Each row was made from one path, in order. Every step used is in the known rows, and no mark comes twice. Write each row's path.
Known rows
u, s, x: [  4  -3  10  -1  12  -1   1   1 -14  -7  -5  -3  -4  14   9  -2   0  -9
   9  -2  -2   4  -3  -3  -8  -5   8  14  -3 -20   1  -8   0   5]
x, s, u, a: [-15 -14 -11 -16  14 -10  -9   9 -15 -10 -13  -2   6  23   7 -17 -12  -3
   4   8  10   5  -6 -11  15   6  -1  -4 -10 -14  19   0   9  -8]
s, x, f: [ -9  -3   2 -20   3  -7 -11  -2 -11  -1  -1  -6   2  -2  -7  -5  -1  -7
  13  -5  -3   1   6  17  -9   1  14  16 -13 -14   7  -2 -20  -8]
y, x, f, v: [-17  -3  -4 -14   0   2 -13   0  15  17  -5  -2   1  -4 -11  -9  -3  21
  26  -5   7  14  14   1  -7  -3   8   7 -12   5   8  -7 -18 -14]
s, x, v, f, a: [-21 -24   9 -20  27  11  14   0 -13   8 -26   8  18   4 -11  12   1  10
  17   2   3  -6  13  25 -16   5  22   7 -14 -13  -3  -7 -35 -28]
g, v, x: [ -1   9   9   4  11  14   4   0 -22  -4  -2   1   0 -12   1  -8  -4   3
 -12 -13 -11  -3  11  12  11   4   7  -5   3   0  -1  -1   4  -2]
v, f, x: [ -6  -6  15 -11  15  12  18  -3   2   5 -10  -1   2  -6 -13  21   5  16
  12  -3  -1  -3   1  26  -1  16   3   4   4   6   2  -6 -13 -10]
y, x, v: [-12  -8  -2   0   7   8 -18   3   3 -12  -3   8   7  -7  -9  -7  -2  15
  21   4   8  10   9 -11  -8 -15  13   8  -2   7  -6 -11  -2  -8]
v, x, y, k: [  0  -2   8 -15  10   9   0 -10 -10  -8  26  -9  18 -20   6  -5 -12   7
  -3  17   4 -10   7  25  11  -5   2 -11  -2   1  -3  -3  10  10]
u, y, k: [  5  -2   4   4  10  11 -18 -14  -6 -20  25  -6   9  -8  22 -13  -3 -12
   4  14   6  -2  -9   3   7 -12  -6  -1 -12  -7   5   2  16  16]
u, s, x, v, f: [-11 -14  18  -8  28  24   3   2 -20 -13 -29  11   8   4  -6  10   1   4
  15 -12  -6   4   1   8 -11  -4  13  20   2  -8  -3 -10 -18  -3]
f, x: [ 1 -3  5 -5  0 -2  1 -4  4  2 -3 -7 -3 -1 -7 14  7  7 10 11  6  1 -7 11
 -9  6  2  1  5 -1  3 -5  1 -8]
y, k: [  2  -6   4  -3   2   1 -11  -6   3  -7  16  -3  12  -4   5  -9   4  -6
   9  16   6   2   0  -2   8 -13   1  -9  -8  -8  -1  -3  -4  12]
g, v, x, s, u, y: [-11  10   1  -5  15  13  -8   5 -29 -11  -6  -3   6  -2  15 -26 -18   1
 -11  -6  -3  -3  -1   5  16  11  -5  -5 -10 -10  19  12  33   4]
s, u, y: [ -5   4  -5   6   9  -7  -7  -8  -8  -9  11   2   0   6  16 -14  -9  -7
   4   8   7   2  -5   0   3   3  -3   5 -13  -7  16   7  30   2]
q, h: [  5   2   1   5   4   0  10  14  12 -10   0  -5  -9   5   2  -5 -11 -13
  -1   3   3  -5   3  -1  -9  -9  -3   8  -7  -3   5  -9  -5   2]
s, u: [ -8   0  -5  -1   3 -16  -1   0   2   3   0   4   4   9  -1 -11  -3  -2
   8   9   7   6   2  -4   4   5   4  -4 -12  -9  11   1   8  -4]
g, q: [  2  -1   2   3   0   4  -7  -1  -4 -11  -7   0  -3  -1  -9   0   9   8
   1  -6   2  14   2  -4  16   1  -1  -2  -9   1   3   3  -6   6]
x, s, u, y, k: [ -5  -5  -4 -13   8   2 -24  -1  -5 -17  13  -7  17   7  17 -26 -10  -7
  13  20  15   2 -15  -8  14  -6 -11  -8 -21 -17  18  10  26  15]
g, v: [-6  8 -2  9  2 10 -5  5 -8 -4 -7 -2  5 -1 -7 -8  3 -4 -7 -5 -8  6  3 -7
  7  2  3  0 -4 -3  0  2 -1 -3]
u, a: [ -3 -10  -4   2  16  -2  -3  -2 -16 -12   0   0  -3   8  10  -5  -3  -7
  -5   2   3   0   0  -1  10   1   4   6  -1  -2   5  -9   1  -6]
q, g, v, f, x: [ -5  -1  21   4  22  14  18  11 -15   8  -7  -6   3   2 -28  23   8  13
  -3  -3 -13   1   9  14   2  17   4  14   2   2   7  -6 -22 -11]
v, f, x, y, k: [-10 -10  13 -22  15  21   8 -10   6  -5  12 -13  26 -16 -16  16   0  14
  19  23   5  -6  -1  31   3   9   1  -3  -4   3   0  -4  -9  -1]
v, f: [ -8  -4  10  -5  14  15  15  -1  -3   3  -7   6   5  -5  -4   7  -1   9
   4 -11  -7  -7   6  16   5  10  -1   3   1   6  -1  -1 -14  -2]
v, x: [  3   1  10  -4   9   4   9  -4 -14   2   6   3  -6 -11   8   0  -7   7
  -8  -8  -2 -10   7  18   5   2   3  -5   6   3   0  -5   7   2]
u, s: [  6  -4   7   3   3  10   5   5  -7  -5  -6  -1  -8   8   6  -1   0  -6
  -3  -2  -3   7 -10 -13  -1 -12  -6   6   9  -6   1  -4   9   8]
s, x: [ -2   0   1  -5   8 -10  -4  -4  -6  -2   1  -4   3   4   4  -1   1  -3
  11   2   2  -3   6  10  -7   8  15   7 -10 -14   0  -6  -9  -5]
g, v, x, s: [ -7   7   5 -12   5  19   0  13 -22  -1 -16  -4   4  -8  -2 -13  -9  12
 -12 -16 -11  -6   4   5  13   6  -3  -8   4   0   3   5   4   2]
x, s, u: [-11  -2  -7 -17  -2 -10  -6  12   2   3 -15   0   9  14  -4 -13  -8   4
  10   7   9   4  -5 -11   6   7  -5  -8 -10 -12  14   8   8  -1]
u, y: [  3   5   1   7   6  10  -5  -8  -9 -12   9  -3  -3  -2  17  -3  -6  -7
  -4   0  -1  -3  -9   6  -1   0  -7   9  -2   2   5   5  21   5]

Which path is each row?
[ -9  -6   7 -17   9   3  -6   0  -7  14 -23  -7  -3  12  -3   1   2   2
  17 -11   0  14  -2   5 -17  -4   9  17 -11 -18  10  -6 -24 -11]
u, s, x, f, v
[  4   6  17  10  15   5   9  11 -32   6   9  -1  -5  -3  -6   1  -4   3
 -22  -8 -13  -6  16   5   9   1   5   4   4  -1   4  -6  -3   0]
q, g, v, x
[ -9  -2   2 -18  18   3 -14 -11  -5   7   5  -5  16  -1  25 -21 -14  12
  13  12  17  -3  -4  12  11   2  -7 -20 -21 -13  20   5  20   9]
f, v, x, s, u, y, k
[-11  -6  -4 -23  -1 -12  -4   8   5   5 -17  -8   6  14 -10   2   0  12
  18  16  13   7 -12   0  -3  11  -2  -7  -5 -13  19   3  10  -9]
f, x, s, u
[ -8  -2   1 -21   6  -7   3   6 -14   4  -9   2   3   2   6 -13 -13  12
   3  -1   6  -6   2   7  10   8  -2 -14  -4  -9  14   3  15   2]
v, x, s, u
[ -9   2  -7  -9   5  -1 -13   4  -6 -10  -4  -3   6  10  13 -16 -13  -3
   5   5   8   0 -13  -7   4   8 -12   0 -13  -9  19  13  30   5]
x, s, u, y
[ -8 -11  16 -14  14   7  18  14 -39  20  -3  -7  -4   0 -15   0  -4   1
 -24  -4 -12  -3  18  16   2  -5   7   8  -5 -12  13  -2 -21 -20]
q, g, v, x, f, a
[ -9  -4  -5 -14  -1   5 -10  12   8  -3  -3  -4   6   2  -1 -14  -7  15
  19   1   5   1   3 -14   3  -1   0   1  -3  -2   0  -2   6   3]
y, x, s
[-11 -20  -2 -25  -2   2   7   5  -8  15 -10  -6  -1   5  -8  -2  -1  -3
  -1   5   3   1   1  11  -9  -6   2   5  -8 -11  10   4 -18 -21]
x, f, a
[ -7   2  17  10  20  15  15  15 -19   6  -6   2   6   3 -20   7   3   6
 -13 -12 -17  -2  15   1  11  10   2  12  -1   3   4  -2 -23  -4]
q, g, v, f
[-17  -5  -7   6  16   2 -24  -6  -4 -21  10  10   7  -1   7 -21 -11   6
  23  14  17  13   3 -10  -5 -10  10  12 -14  -1  10  -5  29  -6]
s, u, y, x, v
[-24  -8   2   1  30  16  -9  -6  -6 -19   1  16  13  -6   3 -14 -13  16
  26   1   9   8  11   4   0   2  10  15 -16   5  11  -6  18  -7]
s, u, y, x, v, f
[ -9  -5  -1   8  14  17 -24  -4  -7 -25   7   6   5 -10   6 -11  -8   9
  16   5   7   6   1  -5  -9 -14   7  16  -4   9   0  -6  20  -3]
u, y, x, v
[-16  -8   7   3  27  31  -8  -4  -7 -20   3  11   8 -15   3  -4  -9  18
  20  -7   1   0   9   9  -2  -3   7  19  -4  15  -1  -7   8  -4]
u, y, x, v, f
[-22   0 -10  -9  10  -5 -19 -10   9   8   7  -2   1   1   5 -24 -10  11
  31   4  15  17   8   2  -6   1   5  10 -25  -4  24  -1  13 -12]
s, u, y, x, f, v
[-10 -10  11 -28   9  19  14   7   3   6 -24  -7   8   0 -15  18   0  22
  15  -6  -1  -6  -7  18   0  19  -6   1   6   3   7   1 -13  -7]
v, f, x, s
[ -3  -6   4 -16   2   6  -7 -10   9  -7  18 -18  20 -10 -11  10   1   6
  15  34  12   0  -7  18  -3  -2   1  -5  -5  -3   1  -2   4   1]
f, x, y, k
[ -6 -11   5  -8   3   8 -11  -1   0  -6 -16   1   4  -5 -21  19   9  14
  11   9   9  10  -8   8 -16  -6   6   5   7   5   1  -7  -5 -15]
f, x, v
[-14 -19   1 -28   7  -9   5   1 -13  14  -9 -10   3   7  -4  -3   0  -5
  11   6   3  -3   8  20 -17   1  17  10 -19 -25  10  -3 -26 -25]
s, x, f, a
[ -2   1   5 -10  10   4   3   2 -13  -9   2 -11   7   7   2   4  -8  -4
   7   8  -3  -1  -5   3 -12   2   6  17  -1 -16  -1  -4   8   2]
u, s, x, y
[ -6  -3   1 -15   8  -4 -13  -9  -1  -9  23 -13  28  -6   1  -6  -4  -5
  17  26   7  -6   5  16  -2   1  13   1 -18 -17  -3  -3  -7   5]
s, x, y, k
[-12  -3  10 -19  13  18  18  -2   4   3  -3  -9  14 -12 -21  28  -4  20
  10   5  -1  -6   0  33  -4  22   0   7   6  10   2   0  -4 -13]
v, f, x, y
[ -6   1  -5  -6   5  14 -15   6  -2 -15   9  -9   2  -1  18 -19 -13   9
  14  -1   4  -4  -4  -8   2  -2  -6  10  -5   0   5   4  28   7]
u, y, x, s
[  5   2   3   9   4   3   5  14   7 -20  -5  -5 -11   5  -7  -2  -1  -3
   0  -2   6   7   5  -6   8  -7  -3   7 -17  -4   7  -6 -11   8]
g, q, h
[ -2   4   7  -5  11   1   9  -9   1  22  -7   1  -2  -8   6   5  -3  19
   0  -9   3  -3   9  20  -2   7   3 -10   1   4   2  -5  -5  -7]
f, v, x
[ -3   3  18  -6   9  10   1  13 -37   6   4  -4  -6  -9 -16  -1  -5   1
 -20 -15 -18  -1  16  12   7  -3   4  14   1  -1  12  -2 -15  -5]
q, g, v, x, f
[ -8 -18   8 -28   8   3  17   1 -22  16  -5  -3  -6  -6  -1  -2  -7   3
  -7  -4   0  -7   9  28  -4  -6   5  -1  -2  -9   8  -2 -10 -20]
v, x, f, a
[  0  -8   8 -13  11   5  -9  -4  -9 -14  16 -14  19   5   7  -6  -3 -11
  16  23   4   1  -4   3  -2 -11   8   7 -10 -24  -2  -6   3  12]
u, s, x, y, k
[ -6   1   4 -20   5   8   4   5  -2  21 -22  -3   4  -3   4   2  -9  26
   3 -13   4  -6   2  13   1  10  -6 -16   4   3   7   3  -6  -5]
f, v, x, s
[ -7  -1  -2 -15   5  -3 -10   0  -2  -7  -6 -11   3  10   6  -3  -7   5
  15  15  12   5 -19   5  -4  12  -9   2  -7 -10  22   9  32  -3]
f, x, s, u, y
[ -8   6   1 -13   9   8  11  -7   0  19  -2  -4   9 -14  -1  10 -12  25
  -3  -1   1  -6   9  26  -4  13   1 -10   2  11   1   3   4  -9]
f, v, x, y
[ -1   4  14  -5   9  13   4  23 -33   4  -6  -8   1   2  -9  -2  -8  11
 -22 -12 -14  -8   9  -1  11   4  -5   1   8  -3   8   2  -4   3]
q, g, v, x, s
[-19 -11   6  -6  20  22  26   6 -14  14 -20   0  12   3 -10   1   2   6
  -4  -5 -11  -3  11  10   7  13   6  -4  -9  -8   1   2 -22 -20]
g, v, f, a
[ -7 -21   9 -25   9   1   9   4 -21   8 -15 -10  -4  16   0  -4   0 -12
  10   4   0   3  -3   7 -17 -11  11  18 -11 -31  10  -5 -17 -16]
u, s, x, f, a
